Each row was made from one walk, in order. Every step used is in the known rows, and no mark comes twice. Write each row's walk.
In the rows, zero is written as 128.
Known rows
didig tateg bilud gisuda suvu siro nufu peku: [ 57 172  95 158 178 125  86 159  69 143 131 135 151 184 113 160  93 116
 157 115 140 119 114 150 113  96 110 113 132 134 145  97 175 163 100 180
 188 104 152 164 133 145  86 159 203 128 194]
didig tateg bilud gisuda: [ 67 126  94  87  98  98 111 161 111 140 171 147 112 150 107 139 120 162
 137  81 115 128 142 122 128  83 117 150 121 134 152 133 145 166 143 148
 140  58 149 152 132 130 140 107 126 140 162]
bilud tateg pesu: [148 149 139  68 169 120 130  60 136 130 141 108 102 166 152 121  76 106
  92 185 125 124 111 140  98  64 181 197 142 107 145 187 153 110 132 134
  84 133 138 143  98 122 130 130 136 152  76]
suvu siro sikoful mosan: [127 107 145 147 151 133 145 182 125  88  94 116 163 128  94 108 120 130
 126 228 134  97 140 130 141 142 104 123 108 112 153 131  94  80 100  65
 179 141 151 137 173 161 133 148  87  76  67]
zorip siro nufu fivo: [ 64 126 179  95 130 144 132  81 120 124 145 155 113 155 161  74 149 112
 163  95 143 142 149 154 134  82 160  73 135 136 120 106  81  66 149 154
 119 129 104 133 114 121 142 173  90 141 130]
bilud tateg suvu siro nufu puti: [110 187 108  69 200 180  82 130 117 111 134 129 117 163 153 132 151  99
 129 179  99 116 158 144 129  80 127 164 153 113 119 118 186  93  97 172
 122 164 135 167 182 102 113 196 128 110 109]
nufu siro suvu gisuda: [103 125 125 210 100 125 147 137 171 178 141 128  93 104  95  77 152 147
 124 120 154 141 109 122 124 169 114 122 151 144 142 118 121 149 117 153
 110  96 120 105 149 131 139 101 130 149 128]
tateg pesu: [159 132 152  90 166 121 139  89 118 147 135 100 125 129 118 121  83 105
 108 156 131 112 117 131 117 104 176 180 131 129 146 171 118  86 127 100
  93 141 139 141  82 130 122 116 105 169 104]
didig tateg pesu: [150 131 129  80 143 115 114  99 126 132 149 114 113 153 126 132  73 119
 134 149 122 104 128 158  92  79 178 172 126 121 160 220 130 105 118 143
 120  48 151 162  92 143  83 128 107 188 120]
fivo nufu: [171 184 120 142 160 152 157  99 106 102 115 128 144 106 132 111 118 155
  85 185 146  83 165 125 171 150 147 117 132 132 110 118 110  84 139  88
  99 169 114 125 133 114 119 124 115 132 129]
gisuda bilud tateg suvu siro nufu peku: [116 203 105 138 201 155  97 129 112 127 133 125 148 187 130 134 121  76
 155 144 156 157 117 158 142  53 139 102 159 113 123 140 159 137  68 128
 140 184 149 151 120 127  94 175 183 128 121]
didig gisuda suvu: [153 143 169 133  93  93 118 182  75 120 136 140 177  73 138 180 128 102
  83 109 118 105 128 132 146 187 125 152 121 115 106  98 164 209 157 144
 139  71 107 119 123 152 101 124 153 137 171]
didig tateg suvu gisuda: [130 146 101 134  84  94 111 164 174 162 172 143 115 113 109 123 141 120
 126 109 121 126 184 139 118  79 123 136 114 105 168 166 129 178 111 186
 133  85 163 127 110 118 102  94 103 200 172]
vitemi nufu fivo: [ 98 158 139 128 131 158 205  92 122 124 105 152 147 145 150 128 164 149
 136  91 117 125  80 126 129  89  98 114 131 143 145 137  82  69 218 160
 127 113 135  93 132 114 116 135  84 125 115]
nufu vitemi zale: [ 56  92 146 127 184  73  74  85 129  95 101  83 144 161 146 191 102 125
 121 156 136 167 140  88  94 153 101 169 119  78 105  93 137  68 127  89
 108  74 112  85 113  75 138 140 127 150 133]
vitemi nufu: [162 152 156 117 135 167 183 146 109 125  92 139 146 126 146 152 154 157
 129 149 104 125 104 112 124 127 127 161 106 140 150 131  99  86 210 119
 145 178 127  95 147 111 106 113 110 113 122]
siro suvu gisuda didig tateg bilud: [148 131  74 132  79 134  82 144 150 174 144 128 142 142  92 117 167 156
 141  32 133 138 124 134  92  92 120  86 101 139 151 161 122 199 104 222
  92 102 142 119 114 144 139 128 141 136 146]
puti nufu siro: [123 161 134 104 126 174 140  80 120 124  96 153 129 114 125 105  90 185
 167  98 136 117  48 164 102 153 120 104 138 150 115 135 133  57 130 110
 131 127 111 157 152 129 138  98 134 128 139]
zorip siro suvu gisuda: [128  81 166 169  82  97 126 137 188 170 153 138 115 101 117  67 151 113
 118 150 163 143 191 112 100 150 143 124 137 140 144  97  85 180 142 122
 137 152 100 112  90 129 158 107 118 152 139]
bilud gisuda didig tateg pesu: [185 106 116  72 133  95  93 113 140 138 158 114  92 135 127 148  46 114
 138 149 107 110  98 125  96 118 180 176 132 137 152 192 139 166 149 170
 109 102 152 164  63 146 120 126 122 163 132]
didig tateg bilud gisuda suvu siro zorip: [ 67  70 106 150 124  88 144 131 108 144 116 124 102 134 141 185 111 149
  87 111  84 128 166 126 145 117 125 148 111 151 142 107 182 163 114 128
 120  59 156 176 161 150 121 106 130 122 153]
siro suvu gisuda bilud: [163 133 128 187  98  78 155 172 156 158 154 114 128  75 105  80 187 115
 146 109 159 152 115  99 160 154 127 125 128 144 111 113  96 227  73  97
  88 168  99  86 112 134 129 115 115 158 111]
didig gisuda bilud tateg: [136 166 146  76 102 108 140 149 144  91 160 132 147 124 160 150 136 101
  94 123 135 158  90 137 144 121 143 150 143 104  94 160 152 231  97 126
 106  81 112 123 151 156 104 145 131 132  91]
suvu siro: [112 139 144 136 177 158 171 124 110 117  89 132 151 130 138 157  85 120
  98 154 123 115 124 113 146 129 121 142 136 136 124 103 119  88 119  74
 162 111 154 193 132 148 126 126  83  94 111]
peku nufu: [151 153 143  85 117 128 168 138  89  94 115 112 166 116 127 130 141 167
 149 145 121 112  90 117 153 125 144 103 118 120 116 143 108  86 144  80
 100 181 117 134 182  99 154 134  61 150 113]
siro suvu gisuda didig tateg: [170 123 107 141  91 125  92 145 178 146 138 119 114 109 117 111 148 132
 145 108 125 123 127 128  89 160 141 112 117 129 138 151 108 209 128 209
  97  80 141 113 111 151 104 134 141 143 140]
nufu siro: [ 86 137 149 139 130 162 159 121 123 125 126 162 120 128 125 127  87 153
 134  99 125 135  85 152 150 136 141 127 152 146 118 132 141  64 135 115
 173  81 131 155 161 136 122 110 119 128 119]
puti nufu siro suvu gisuda didig: [202 133 105 162  88 154 112  98 171 173 102 120 119  82 105  90 132 160
 153  95 146 124  47 124  86 206 115  77 126 158 122 116 117 173 128 184
  66 203 107 116 109 135 163 107 150 113 141]
zale vitemi nufu peku: [128 122 140 146 150 199 154 104 144 108 134 134 130 171 117 160 141  94
 117 135 131 172 125 152 104 135 128 136 129 124 151 136 111  99 186 130
 206 158 134  51 123 112  80 112 165 110 129]
zorip siro suvu: [133  84 167 154  96 124 102 124 135 145 137 153 129 114 119  82 148 116
 129 141 148 133 203 116 118 144 169 112 148 140 126 117  93 123 168  88
 141 127  93 130  88 134 163 137 150 122 129]
zorip siro: [117  87 199  78 109 131 122 117 142 128 136 175 144 120 148 116  90 112
 115 143 132 138 188 131 112 112 177 130 134 138 117 114  99 101 161  79
 203 146 105 163  97 133 144 118 109 140 140]
kekaro nufu siro suvu gisuda: [149  99 120 210  93 114 146 135 166 191 129 147  96 109  97  54 176 128
 139 104 151 130 109 119 109 179  80 141 137 133 151 121 123 147 109 157
 131 126 116 122 151 136 136  87 155 121 111]
vitemi zale: [104 127 173 128 189  98 113  94 120 116  98 114 166 145 136 165 116 150
 121 151 124 178 145  91 104 144 130 170 115  99 118 119 118  84 176  77
 151 121 125 114 104 100 127 124 132 130 128]
kekaro nufu siro sikoful: [132  77 138 123  95 140 144 120 100  81 104 112  96 138 137 107 141 151
 163 126 130 110 114 154 123 143  83 125 113 116 129 141 130  41  99  96
 202  99 129 117 178 152 134 124 167  79  94]
kekaro nufu puti: [142 110 132  36 162 147 109 112 125 118 125 169 121 100 129  90 182 111
 134 145  99  97 162 104 108 166  93 213 137 114 113 102 139  96 130 119
 184 142 119 146 174 122 102 149 157 109 105]
fivo nufu vitemi: [113 139  96 136 155 120 114 105 123  77 118  92 115 121 140 142  99 122
  86 187 156  69 161 113 156 159 114 117 131 102  92 103 125  68  87 103
  56 104 101  89 140  90 140 135 110 154 139]
zorip siro nufu vitemi zale: [ 65  74 186 119 175  82  35  96 124  95 114  88 128 189 172 172 100 112
 150 168 146 189 176 104  78 141 141 138 106  82 102  89 119  57 119 107
 121 129  81  91 107  73 145 163 122 148 146]
tateg suvu: [149 148 121 120 121 117 115 147 104 151 145 143 142 111 109 138 146 107
 123 101 112 126 181 130 165  81 141 140 127 112 142 146 142  98 146 113
 120 154 150 135  94 108 141 117 129 149 155]
zorip siro suvu gisuda bilud tateg: [138 112 144 140  82  83 135 134 193 147 166 158 102 129 153  68 142 102
 117 152 157 179 146 115 119  97 158 125 150 132 104 130 126 240  98 125
 145 161  79 116 109 134 145 118 145 143  84]
mosan sikoful: [114 150 170 128 141 134 173 159 107 118 136 107 117  98 165 139 113 134
  87  93 119  90 111  95 110 122 156 150 117 143 126 185 125 126 154  88
 152 127 119 117  82 122 116 117 121  88 134]
zorip siro sikoful mosan: [129  66 187 100  91 108 106 175 151  92 130 154 147 122 102  72 123 124
 143 218 138 117 195 145 116 133 156 109 101 116 147 140  76  88 143  64
 207 167 111 113 144 145 145 150 109 112  95]
tateg bilud gisuda: [ 79 126 114  91 115 105 134 155 106 159 162 134 120 129 104 131 133 152
 111  88 124 132 139 101 152 104 114 158 124 139 144  91 135 148 153 108
 122 146 138 141 123 113 171 105 122 119 154]

Which walk is each row?
[ 94  54 147 162 155  82 166 125 110 137 102 105  97  92 150 176 111 124
  66 177  81 122 166  97 168 184 137 179 125 150 123  55 168 149 146  75
 107 119 147 157 151 136 128 107 124 106 146]
bilud gisuda suvu siro zorip
[ 92 116 134 105 172  85  65  51 129  93  80  84 146 154 152 178 106 157
 150 158 146 154 111 101  56 173  82 141 103  80  99 103 121  66 125  86
  70 116 100  87 106  73 149 130 142 145 144]
puti nufu vitemi zale
[182 139  90  96  99 129  72 152 121 136 148 155 140 124 119 155 122 116
 159  74  92 121 166 144 133  75 161 113 118 116 140 194 151 139 145 184
 135 108 159 152  80 135 119 137 142 152 166]
gisuda didig tateg suvu
[193 137 111 100 102 116 106 131 181 169 142 132 121 109 141 135 129  98
  97 117 114 147 132 117 111  98 144 137 117 110 133 137 153 201 145 205
  89 225 152 121  91 109 150 118 133 131 139]
bilud tateg suvu gisuda didig
[ 92  99  92 152  96  89 122 184  58  79 120 106 134 158 136 186  88 155
 137 144 115  92 150 131 137  95  72 106 104 131 136 114 170 153  96 131
 222  57 140 153 136 167 152 138 151  89 148]
didig tateg bilud gisuda suvu siro sikoful
[ 84  74 150 121 178 150 173  84 137 116  90  90  98 120 147 158 130 127
  62 159 100 138 164 124 156 147 146 150 127 147 134  95 109  74 114  56
  81 104 168 158 169 141 114 120  79 107  97]
suvu siro zorip
[ 62 174 146 115 155 150 147  85  98 123 138 115 112 145 143  90 185 127
 164  87 139 131 103 156 154  91 137  94 129 123 120 111  84  68 137 163
  56 117 131 109 133 109 119 185  95 131 114]
siro nufu fivo
[123 121  77 132 145 138  39 160 106 103 114  83 109 173 151 193  96  81
 169 115 113 104 137 139 126 105 129  90 109  98 121 140 156  98  49 204
  57  99 144 149 123 120 122 179 105 122 153]
gisuda didig tateg suvu siro nufu vitemi
[130 158 141  97 114  92 162 133 176 129 151 137 109 119 160 106 137 122
 115 151 138 167  95 121 132  97 138 158 134 114 103 122 139 220  85 126
 128 161 113 112 140 127 116 116 121 151  86]
suvu gisuda bilud tateg
[179 151 109 189  76 108 153 133 160 159 130 132 128  83 105  62 154 166
 180  89 169 150  52 130 129 174 102  86 133 164 107 134 114 199  62 114
  95 175  79 107 130 136 142  90 130 156 118]
puti nufu siro suvu gisuda bilud
[106 123 117 180 143  90 159 176  59 161 107 163 162 120 129 182  74 126
  98 123 110 113 124  91 161 117  90 150 128 156 123  63 188 172 131 122
 196 151 127 190 110 136 164 102 133  85 159]
tateg bilud gisuda suvu siro
[128 120 141  97 167 141 115  86 125 139 113 155 150 133 104  93 151  91
 139 132 144 119 133 135  92 135  98 169 141 103 139 116 109  94 137 104
 193 144 152 129 118 131  90 124 218 119 127]
kekaro nufu peku
[139 153 109 176 105 168 120  84 115 145 104 135 113 116 103  73 150 184
 176  98 150 109  75 149 110 182 113  86 149 152 121 143 120  83 139 120
  75 114 101 127 137 133 157 119 172 113 128]
puti nufu siro suvu
[178 140 120 144  91  71 149 179 155 161 165 133 142  81 105 111 154 103
 133  91 136 162 141 114 177  88 134 131 116 135 122 139 127 210  74 111
 131 200 122 113  97 118 126  85  92 189 147]
tateg suvu gisuda bilud
[ 92 190  93 150 157 132 155 102 106 123 135 135 128 185 165 113 148  90
 163  76 131 157  95 150 177  18 115  69 149 122 109 155 145 118  79 169
  82 144 135 160 119 125 136 183  90 119  83]
gisuda bilud tateg suvu siro nufu fivo
[103 111 128 109 126 123 175  61 123 142 117 163 127 134 136  78 182 111
 143  71 123 112 111 124 137 106  74 135 135 114 129 126  95  79 147 136
 134 103 137 138 117 133 131 138 127 111  93]
kekaro nufu fivo
[120 134  69 164  74 149 100 142 154 180 141 151 131 157  90 112 136 167
 151  11 135 141  91 150  99  99 118  66 121 156 147 179 150 176  93 235
 127  71 134 140 139 156 137 117 142 130 148]
nufu siro suvu gisuda didig tateg bilud
[135 142  93  70 110 154  95 133 111 132 129 146 161 154 118 157 125 156
 143  24 110 133 120 147 108  66 144 100 101 135 131 178 135 141 122 183
 129  94 148 155 120 142 124 137 131 120 142]
gisuda didig tateg bilud
[154 118  76 142 129 120 100 166 126 132 134 151 134 139 125 182  58 107
 131 126  87 109 145 107 142  95 118 119 139 131 152 147 167 158 141 164
 174 101 177 213  84 155 140 124 106 111 159]
bilud gisuda didig tateg suvu siro
[132 124 132 179 107 109 140 143 164 172 142 104 109  90  99  81 192 127
 112 141 155 131 146 112 122 169 118 142 128 126 144  95  91 179 126 133
  70 135 130  87 121 121 143 111 130 145 131]
siro suvu gisuda
[ 99 115 116  86 115 102 126 139  99  74 124  78 127 130 136 161 119 134
 143 147 133  98  96 112 140 143 114 107 125  92 101 118 123  72  88  96
  59 118 103  93 184  76 165 147  60 165 125]
peku nufu vitemi
[172  88  86 146 100  96  91 218 149  99 130 133 137 132  89 132  95 121
 165 204 102  94 158 122 138 120 112  99 107 111 169 170 134 156 125 140
 179 132 170 153 126 159 141 149 108  83 117]
bilud gisuda didig tateg suvu siro sikoful mosan
[175  99 151 152 110 191 179 139 129 112 124 124 108 157 146 171 155 117
 114 133  98 162 125 132 133 143 136 148  97 129 138 145 113  96 190 131
 168 182 113  59 142 107 109  95  94  81 103]
zale vitemi nufu
[155 170 103 140 117 126 135 168 128 108 142 145 171 146 145 182  97  80
  75 113 118 143 122 127 163  73 111 119 154 110 119 172 181 199  81 127
 139 101 146 192 123 166 129 130 105 116 108]
didig gisuda bilud tateg suvu siro
[148 184 105  74 188 167 129 102 135  88 136 142 140  96 130 101 135 144
  80 202 134  73 179 122 150 169 135 154 155 139  93 102 131  86 135 112
 131 143 100 131 173 103 101 164 121 149 128]
fivo nufu puti
[211 146  95 216 116 149 135 114 171 159 116 125 128  89 108  89 120 147
 104 133 156 110  93 114 139 201 133  70 139 160 116 117 129 167 126 179
  84 193 108 109 123 128 147 115 138 121 137]
fivo nufu siro suvu gisuda didig
[177 139 126 227  84 113 191 181 159 163 125 139 129 103 114  93 165 150
 163  98 148 169  46 105 147 153 113 108 132 172 130 144 119 195 113 138
 139 170  90  82 151 131 120  90 111 146 110]
vitemi nufu siro suvu gisuda bilud
[124 158 100 140 158 144 136 127 124 132 112 151 145 164 148 162  93  99
  89 153 109 123 154 124 143  49 117 138 148 108 140 152 176 111 126 125
 142 130 165 198 112 128 150 126 118  94 104]
bilud tateg suvu siro
[ 84 183 155  99 200 170  91 110 104 130 127 103 133 148 107 111 151 104
 158 142 160 137 128 160 116 130 156 131 137 114 135  96  98  88 125 120
 116 157 148  98 139 118  81 174 190 149 152]
siro nufu peku
[119 179 130  68 172 167 110  51 126 126 104 130 164 118 103 105 123 143
 149 137 169 110  97 159  70 149 116 116 141 125 127 110  90  96 145  88
 125 159 138 119 104 128 103 131 196 152 161]
puti nufu peku
[137 110 112  74 106 112  98 152 138 117 152 138 105 115 135 151  92 138
 152 124  94 116 116 117 114 154 151 148 129 130 125 140 129 184 172 166
 146  71 150 148 112 146 110 136 139 125 161]
bilud gisuda didig tateg
[163  99 139  87 127 116 117 145 130 132 135 126 111  85 130 150 104 125
 124 138 101 125 101  86 142 181 145 156 130 139 113  71 130 175 189 125
 114 188 137 132  90 125 160 123 135  93 149]
bilud gisuda didig
[115  79 122 141 158 132 146 100 139 142 111  96 112 122 126 163 143 109
  68 127  91 136 202 126 172 110 150 140 123 137 152 129 133  76 114  74
  70 124 180 167 140 127 127 114  87 129 126]
tateg suvu siro zorip
[ 87 136 189  88 174 161  74 104 126 125 140 141 143 161 128 101 117  93
 154 149 168 149 168 162  91 113 180 111 141 127 132  91  91  88 133 109
 170 174 121 128 112 119  95 168 178 158 163]
zorip siro nufu peku
[ 99 121 113  70 125 123  87  81 118  97 105  97 115 113 141 141 117 140
 155 142 145  87 108 135  87 170  88 127 118 105  99  99 112  75  95 103
  38 118 104  90 122  93 152 125 124 144 146]
puti nufu vitemi
[110 130 123 198 119 152 137 125 117 146 127 139 113 126 100  91 145 152
 146  97 141 126 108 137 144 159 130 109 165 146 127 138 130  90 142 117
 117  71 110 127 145 136 146 131 164 117 113]
nufu siro suvu
[108  95 111 161 116  92 143 179  52  96 106  95 143 134 136 184 100 146
 119 146 121 102 143 112 153 110  71 116 108 137 128  70 169 139 105  97
 201 136 132 137 122 151 178 132 147  74 141]
tateg bilud gisuda suvu siro sikoful
[157 149 156  96  91 106 140 177 120  94 162 124 173  83 126 151 139 105
 108  87 141 152  94 125 173 158 133 132 132 127  94 137 113 221  91  88
 119  82 111 126 131 166  97 126 100 152 121]
didig gisuda bilud
[158  99 117 243  97 190 167 136 135 140 130 131  90 162 116 125 166 141
 140  95 117 163 100 142 140 172 122 100 135 149 138 161 138  91 178 156
 151 117  95  69 155 123 132 106 138  78  95]
zale vitemi nufu siro suvu
[114  79 159 152 137 113 158 127 111 118  99  99 139  92 151 204 123 106
  35 136  98 128 154 133 158 191 133 145 121 136 122  84 159 163 116  99
  90  65 143 156 167 165  92 124 111 115 139]
didig gisuda suvu siro zorip
[158 157  51 142  63 157  89 112 153 175 119 148 138 147  96 100 135 199
 176   9 144 128  63 164  60 116 102  46 106 160 141 183 142 170  95 234
  90 111 123 143 135 147 151 104 148 132 156]
puti nufu siro suvu gisuda didig tateg bilud
[107 106 126 158 108 182 216  77 144 110 139 143 110 173 151 136 169 119
 119  79 109 163 101 142 143 104 105 100 118 131 135 141  95  83 197 167
 152 114 118  60 129 108 126 122  72 100  90]
zale vitemi nufu fivo
[ 97  98 142  94 126 159 152  38 148 125  94 105  82 110 139 113 138 193
 121 108 115 140 100 171 114 183 145 116 122 157 123 132 122  46 126  87
  44 116 131 134 193 127 125 100 124 139 124]
puti nufu siro zorip
[132 110 155 110 119 115 129 177 131  89 123 117 145 112  84  87 156 143
 146 208 132  99 156 141 140 151 130 128  98 102 148 138  84  90 127  72
 141 146 138  86 173 139 126 153 116 107  83]
siro sikoful mosan
[127 119 205  87 137 151  90 136 104 126 133 132 114 139 157 100 132 110
 159 151 137 145 174 145 122 117 192 120 111 133 115 106  98  82 137 111
 137 191 100 142 118 116 128 152 112 126 140]
zorip siro nufu
[139 150 116 150 101  87 150 135 175 146 158 123  99 119 142  85 175 119
 125 143 144 161  96 113 134 119 130 142 144 118 113 135 134 238  89 132
  76 148 104  90 131 126 134 128 151 135  74]
siro suvu gisuda bilud tateg
[129 201 119 135 199 160 137  79 127 107 123 138 172 126 107 107 101 127
  91 183 180  97 156 144 134 140 135 106 157 126 121 111 105  91 143  87
 146 143 139 114 127 118  87 141 183 160 155]
fivo nufu peku
[152  88  76 126  98 113  98 170 108  73 132  87 118 142 137 181  83 118
 148 153 103 102 156 124 142 104  99  93 117 120 153 153 146 136 116 137
 179  93 177 155  93 161 156 151 126  90 147]
bilud gisuda didig tateg suvu siro sikoful
[147 111 138  82 140 204 145 134 148  92 148 136 105 137 144 155 170 119
 106 152  83 147 142 126 116 157 126 181 122 135 124 123 137  97 181 151
 195 157  98  71 183  94  93 129 102  99 107]
zale vitemi nufu puti
[125 112 148 147 117  56 138 176  72 145 138 156 117  75 134 149 107 125
 123 165 101 105 134  92 163 173 128 189 129 131 111  56 171 190 187 117
 167 148 107 123 100 119 149 107 173 124 176]
bilud gisuda suvu
